Each row comes from the steps of one walk. Every step used is in the known rows, and no mark comes twice. Write the walk behind each row, first mark first.
Known rows
S > K: [ 0.38  4.08 -3.53  2.17 -1.95  1.15  1.91  0.74 -1.20 -1.48 -5.04 -1.07
 -0.34  1.37  0.99  0.03  2.17  0.97  0.35 -1.72  0.31 -0.11 -0.18]
H > K > Z > Y > L > T: [ 2.88 -1.28 -1.49 -0.90 -1.95 -0.73  1.29  0.90  1.02  3.63 -1.04 -0.90
  1.54 -0.66  0.68  2.84 -1.57  0.48 -0.43  0.32 -1.75  0.74  3.11]
L > Y > Z > K: [ 2.17  3.19 -0.86 -2.96 -1.12 -0.41  1.31  2.38  2.87  4.79 -1.52  1.51
 -0.85 -1.58 -1.18  0.90 -3.72  0.15  0.30 -0.26 -2.83 -1.52  2.96]
Y > Z > K > H: [-0.64  2.92 -1.32 -1.34 -1.71 -0.52 -0.15  2.18  3.53  1.65 -3.00  0.95
 -2.18  0.11 -0.82  3.00  3.83  1.09  3.27  0.53 -0.63 -2.18  2.03]
Z > Y > S: [ 1.87  1.07 -1.96  0.18 -1.66  0.41  0.28 -2.03  1.61  1.87 -4.82  0.72
  0.98 -3.75  0.52 -0.09 -1.84 -1.39  0.36 -0.25  1.14  0.45  7.86]
H > K > Z > Y > L > T > S: [ 3.20 -1.95 -0.27 -1.32 -1.84  0.91  1.52  0.86  0.63  6.52  0.13 -0.03
  1.28 -0.94  0.94  4.13 -0.48  0.21 -0.23  0.40 -1.78  0.89  3.87]
L > K: [ 0.29  4.35 -1.03 -2.50 -1.47  0.44  2.96  2.03 -2.02 -0.75 -3.38  0.39
 -1.06 -1.26  1.55  1.10  1.39  0.65 -0.56 -0.08 -0.44 -0.59  1.25]
H > K: [-0.69  4.73 -1.64  0.40 -1.79  0.35  1.83  1.15 -1.84 -3.02 -2.85 -1.60
  1.19  0.75  0.00 -2.52 -1.36  1.85 -0.98 -0.56 -1.30  0.89  4.73]
T > S: [-0.92  4.91 -0.23 -0.78 -1.75  4.02  2.60  0.36 -1.76  0.93 -1.30  1.34
 -0.76 -1.47  0.68  2.14  3.62  0.43  1.62 -0.73 -0.02 -0.81  5.49]
H > K > L: [ 0.96  2.55 -1.09  0.69 -0.96 -0.43  1.25  0.38 -0.98 -3.94 -2.45 -1.70
  2.27  0.04 -0.02 -2.39 -2.00  1.88 -0.67 -1.09 -0.57  0.38  3.36]
T > S > K: [ 0.72  3.40 -1.63  1.31 -1.91  3.61  2.31  0.67 -1.93  2.47 -3.37  0.15
 -0.73  0.87  1.25  1.86  3.50  0.60  0.76 -1.54  0.35 -0.14  1.37]
Z > K > L: [ 0.18  0.27 -1.42 -1.92 -1.50 -1.22  1.09 -0.04  0.30 -1.55 -4.24  0.55
  1.15 -1.82 -0.32  1.42  0.69  2.24  0.47 -1.92  0.43 -0.90 -0.03]
Z > Y > S > K: [ 3.37 -0.28 -3.28  2.08 -1.71  0.13 -0.12 -1.91  1.29  3.33 -6.55 -0.33
  1.22 -1.68  1.01 -0.22 -1.91 -1.15 -0.37 -0.91  1.46  1.20  4.23]
L > T: [ 2.38  6.33 -2.08 -0.92 -1.34  2.41  4.80 -0.17 -2.18 -0.65 -1.22  0.60
 -1.90 -0.72  1.47  1.79  4.01  0.31 -0.01 -1.00 -1.08 -0.82  1.17]
L > Y > H: [ 1.83  6.71 -0.72  0.25 -1.06  2.44  1.74 -0.62  1.88 -1.07 -0.45  1.18
 -2.38 -3.81 -0.83  0.26 -0.01 -1.70  1.19 -0.19 -1.47 -2.16  9.06]
Y > Z > K > L > T: [ 3.82  0.70 -1.41 -2.57  0.04 -1.11  2.33  1.68  2.07  3.68 -1.39  1.47
 -1.12  0.19 -0.32  1.87  0.35  0.80  0.85 -0.89 -1.23 -1.28 -1.98]
S > T: [ 0.94  6.01 -3.20  0.89 -1.26  2.97  3.75 -0.38 -1.38 -3.80 -2.81  0.33
 -0.96 -1.87  0.87  0.86  4.86 -1.59  0.82 -2.16 -0.19 -0.47  0.57]
T > S > K > G: [ 3.20  3.62 -2.28  1.71 -1.32  3.50  1.38 -0.05 -1.70  2.93 -2.82 -0.62
 -0.22  0.57  1.83  3.60  6.37  0.79  0.61 -0.58  1.63 -1.13  1.27]
K > Z > Y > S > T: [ 3.29 -1.95 -2.43  0.37 -1.70  0.45 -0.03 -1.42  3.88  3.32 -4.03  0.43
  0.62 -3.12  0.35  3.61  1.01 -2.07  2.39  0.10  0.26 -1.01  2.13]
S > K > Z: [ 0.58  0.95 -3.14  1.64 -2.49  0.11  0.58  1.58  1.28  0.79 -4.64 -1.35
 -0.23  2.20  0.45  2.90  2.34  1.56  2.43 -0.50 -0.34 -1.73 -2.49]
H > K > L > Y > Z: [ 3.69  2.54 -0.22 -0.35 -0.07 -0.59  0.98  1.69  1.97  0.85 -0.39 -1.03
  1.49 -0.39 -0.80 -2.54 -6.40  0.33 -0.82 -0.27 -2.75 -0.38  4.03]
Y > H > K: [ 0.23  5.54 -1.39  1.65 -0.80  1.05  0.95  0.15  0.44 -3.76 -1.57 -0.69
 -1.21 -0.17 -1.10 -2.61  0.44  0.10  0.67  0.08 -0.70  0.00  8.98]
Z > Y: [-0.82  3.49 -2.39 -0.68 -2.90  1.29  1.14 -1.22 -0.11 -1.22 -3.20  0.69
  0.94 -3.19  1.17  0.68 -0.01  0.43  1.25 -0.48  0.76  0.05  5.69]

Which walk is each row?
[ 2.28  0.62 -0.66 -2.65 -1.53 -0.83  1.30 -0.20  1.06  0.54 -3.00  0.92
  1.17 -3.35 -0.33  1.95 -2.07  1.46 -0.42 -1.82 -1.14 -1.25  0.58] => Z > K > L > Y
[-0.31  2.26 -1.79 -2.33 -1.09 -1.10  0.93  2.74  1.96  2.88 -2.92  1.16
 -0.90  0.45 -1.28  0.60 -0.77  1.20  1.63 -0.25 -1.22 -0.95  1.65] => Y > Z > K
[ 2.72  0.93 -1.87 -1.92 -1.16 -0.65  0.95  0.26  0.02  2.30 -2.64  0.68
  0.99 -4.49  2.17  4.21  1.60 -1.15 -0.91  0.28  1.75 -0.26  5.44] => Z > Y > L > K > G
[-0.62 -1.24 -1.43 -0.85 -2.50 -0.46 -0.16  0.64  3.29  2.21 -2.37  0.79
  1.08 -3.04  0.08  5.08  0.66 -0.36  3.04  0.31  0.17 -1.42  5.17] => K > Z > Y > L
[ 1.96  3.67 -0.49 -2.02 -1.69  0.07  0.48  1.80  4.21  3.82 -1.67  1.13
 -1.92 -2.04 -0.78  3.03  0.24  0.03  1.85  0.45 -2.37 -2.60  3.10] => L > Y > Z > K > H
[ 0.08 -0.35 -1.70 -0.63 -3.09 -0.72 -0.59  0.55  1.41  0.69 -2.70 -1.52
  2.33 -0.22  0.17  0.59 -2.72  2.13  1.12  1.02 -1.18  0.15  3.57] => H > K > Z > Y
[ 1.06 -1.00 -3.49  1.09 -3.30  0.11 -0.43  0.29  1.94  2.33 -4.88 -0.93
  0.75  0.45  1.09  3.22  0.62  1.38  2.44 -0.22  0.40 -0.93 -1.51] => S > K > Z > Y
[ 2.89 -2.81 -0.74 -2.72 -1.69 -1.45 -0.04  0.88  2.42  5.35 -4.62  0.58
  0.24 -2.55  1.28  3.66 -1.46 -0.35  0.77  1.77 -0.08 -0.97  1.81] => L > K > Z > Y > S
[ 1.85  4.39 -1.54 -0.48 -0.39  1.49  4.70  0.84 -1.07  0.65 -0.76  0.94
 -1.46 -1.89  0.84  3.21  3.67 -1.54 -0.56 -1.74 -0.87 -0.30  4.24] => Y > L > T
[ 1.82  1.27 -1.50  1.09 -1.27  0.28 -0.56 -2.14  1.86 -2.70 -1.74 -0.21
  1.03 -2.99 -0.15 -1.79 -1.91 -0.25  0.84 -0.04  0.80  0.58  8.38] => Z > Y > H > K > L
[-0.02  0.52 -1.65 -0.06 -2.59  0.83 -0.98 -0.94  4.12  0.25 -1.79  1.01
 -0.94 -2.78 -0.40  3.53  2.06 -0.24  4.61  1.40  0.41 -2.30  6.28] => K > Z > Y > H
[ 3.83 -1.93 -3.25  0.84 -2.20 -0.06  1.55  0.46  1.74  5.21 -3.17 -0.35
 -0.03  0.04  1.63  5.42  1.95 -0.38  0.83 -0.89 -0.14 -0.34 -1.91] => S > K > Z > Y > L > T
[ 7.03 -0.09 -2.40  2.51  0.53  0.04  2.39 -1.40  0.56  2.76 -4.93 -0.75
 -0.27  0.36  1.13  0.45  1.00 -1.27 -1.25 -2.06  0.60 -0.09 -0.91] => Y > S > K > L > T
[ 3.99  1.84 -0.49  0.87 -1.09  3.22  1.94 -0.31 -0.34  3.56 -2.07  0.28
  0.21 -1.06  1.25  2.32  0.34 -0.16  0.12 -2.02 -0.31 -0.89  0.55] => T > S > K > L > Y
[-0.22  5.00 -0.66 -1.29 -2.17  0.96  1.68  1.39 -0.30 -2.10 -3.65  0.10
 -2.59 -1.62  2.12  3.76  6.36  0.66  1.24  0.78  0.14 -2.01  1.48] => L > K > H
[ 1.11 -2.10 -3.17  1.42 -2.55 -0.59 -0.33  0.95  2.79  3.59 -4.36 -0.58
  1.03 -0.32  0.70  4.22  0.55  0.01  1.90 -0.75  0.50 -0.50  0.64] => S > K > Z > Y > L
[ 3.72  0.07 -0.96  0.25 -0.72  2.25  3.57  1.77  0.01  6.91 -0.73  0.90
 -1.62  0.34  1.29  6.73  4.95 -1.16  0.74 -1.36 -0.95 -0.76 -0.11] => Y > L > T > S > K > Z
[ 5.66  3.94 -1.53  0.69 -0.09  2.12  2.70 -1.27  1.45  2.27 -2.96  0.77
 -0.63 -4.27  0.08  0.42 -1.17 -3.83 -1.27 -1.64 -1.58 -0.67  4.45] => L > Y > S > T
[ 3.18  4.29 -0.11  0.45 -0.18  1.55  1.22 -1.34  2.70 -2.51 -0.49  1.00
 -1.08 -4.25 -0.73  0.53 -0.36 -1.51  1.63 -0.87 -0.49 -2.54  6.82] => K > L > Y > H
[-0.28  1.57 -1.29 -0.14 -2.32 -0.57  0.49  1.95  0.60 -0.72 -2.38 -1.84
  1.29  1.52 -0.48  0.44 -0.85  2.47  1.08  0.71 -1.92 -0.68  2.51] => H > K > Z
[ 2.87  2.94 -0.39  0.01 -0.95 -0.01  1.39  0.16 -0.02 -1.74 -1.50 -1.54
  2.30 -1.53 -0.05 -2.08 -5.05  0.90 -1.70 -1.02 -2.08 -0.01  4.08] => H > K > L > Y
[ 2.03  5.99 -0.77 -1.30 -0.80  1.28  1.85  2.06  2.71  2.81 -0.37  0.96
 -1.35 -1.61 -0.70  0.12 -3.14 -1.10  1.18  0.24 -2.67 -1.94  5.36] => L > Y > Z
[ 0.88 -0.75 -1.15 -3.38 -2.76 -0.70  0.61  1.50  1.13  2.95 -3.39  0.59
  0.01 -2.13  1.77  4.23  0.11  1.02  1.45  1.47 -0.31 -1.41 -0.22] => L > K > Z > Y
[ 4.52  2.18 -0.24  1.88 -0.38  3.65  1.33 -0.80  1.11  2.93 -1.16  0.84
 -1.37 -1.67  0.41  2.01  1.65 -1.33  1.01 -1.47  0.08 -1.37  3.52] => T > S > K > L > Y > H
[ 4.12  3.71 -1.04  1.40  0.27  0.95  2.24 -0.98  0.23 -2.90 -0.22 -0.49
 -1.33 -0.59 -0.21 -1.47  1.50 -0.26 -0.17 -0.54 -0.78 -0.28  5.07] => Y > H > K > L > T
[ 0.16  0.03 -0.27 -2.27 -0.93 -1.32  1.76  3.58  1.31  2.40 -2.52  0.58
 -0.70 -1.63  0.56  5.12  1.43 -0.55  0.78  0.19 -0.86 -1.48  2.23] => Y > L > K > Z
[ 6.84  1.09 -0.95  1.48  0.52  0.19  1.57 -1.07  1.03  0.31 -2.75 -1.34
  2.02 -2.44 -0.15 -2.23 -4.75 -2.02 -2.75 -1.84 -1.86  0.72  3.06] => H > K > L > Y > S > T
[ 2.94  0.18 -2.83  2.87 -2.27  0.50 -1.04 -2.34  2.77  2.17 -6.62 -0.50
  0.06 -1.97  1.47  1.87  2.23 -1.29  0.97 -0.27  2.05 -0.02  4.43] => Z > Y > S > K > H
[ 5.13  2.54 -1.82  1.81 -0.73  0.71  1.42 -0.44  1.62  4.07 -4.78 -0.41
 -0.07 -1.45  0.19 -0.26 -3.17 -1.75 -1.62 -1.27 -1.23 -0.39  3.92] => L > Y > S > K
[ 5.16 -0.09 -1.54  1.45 -1.08 -0.14  0.35  0.18  3.56  5.85 -4.61 -0.66
 -0.01 -0.84 -0.23  2.07 -2.79 -1.24 -0.06 -0.28 -1.77 -1.68  2.00] => L > Y > S > K > Z
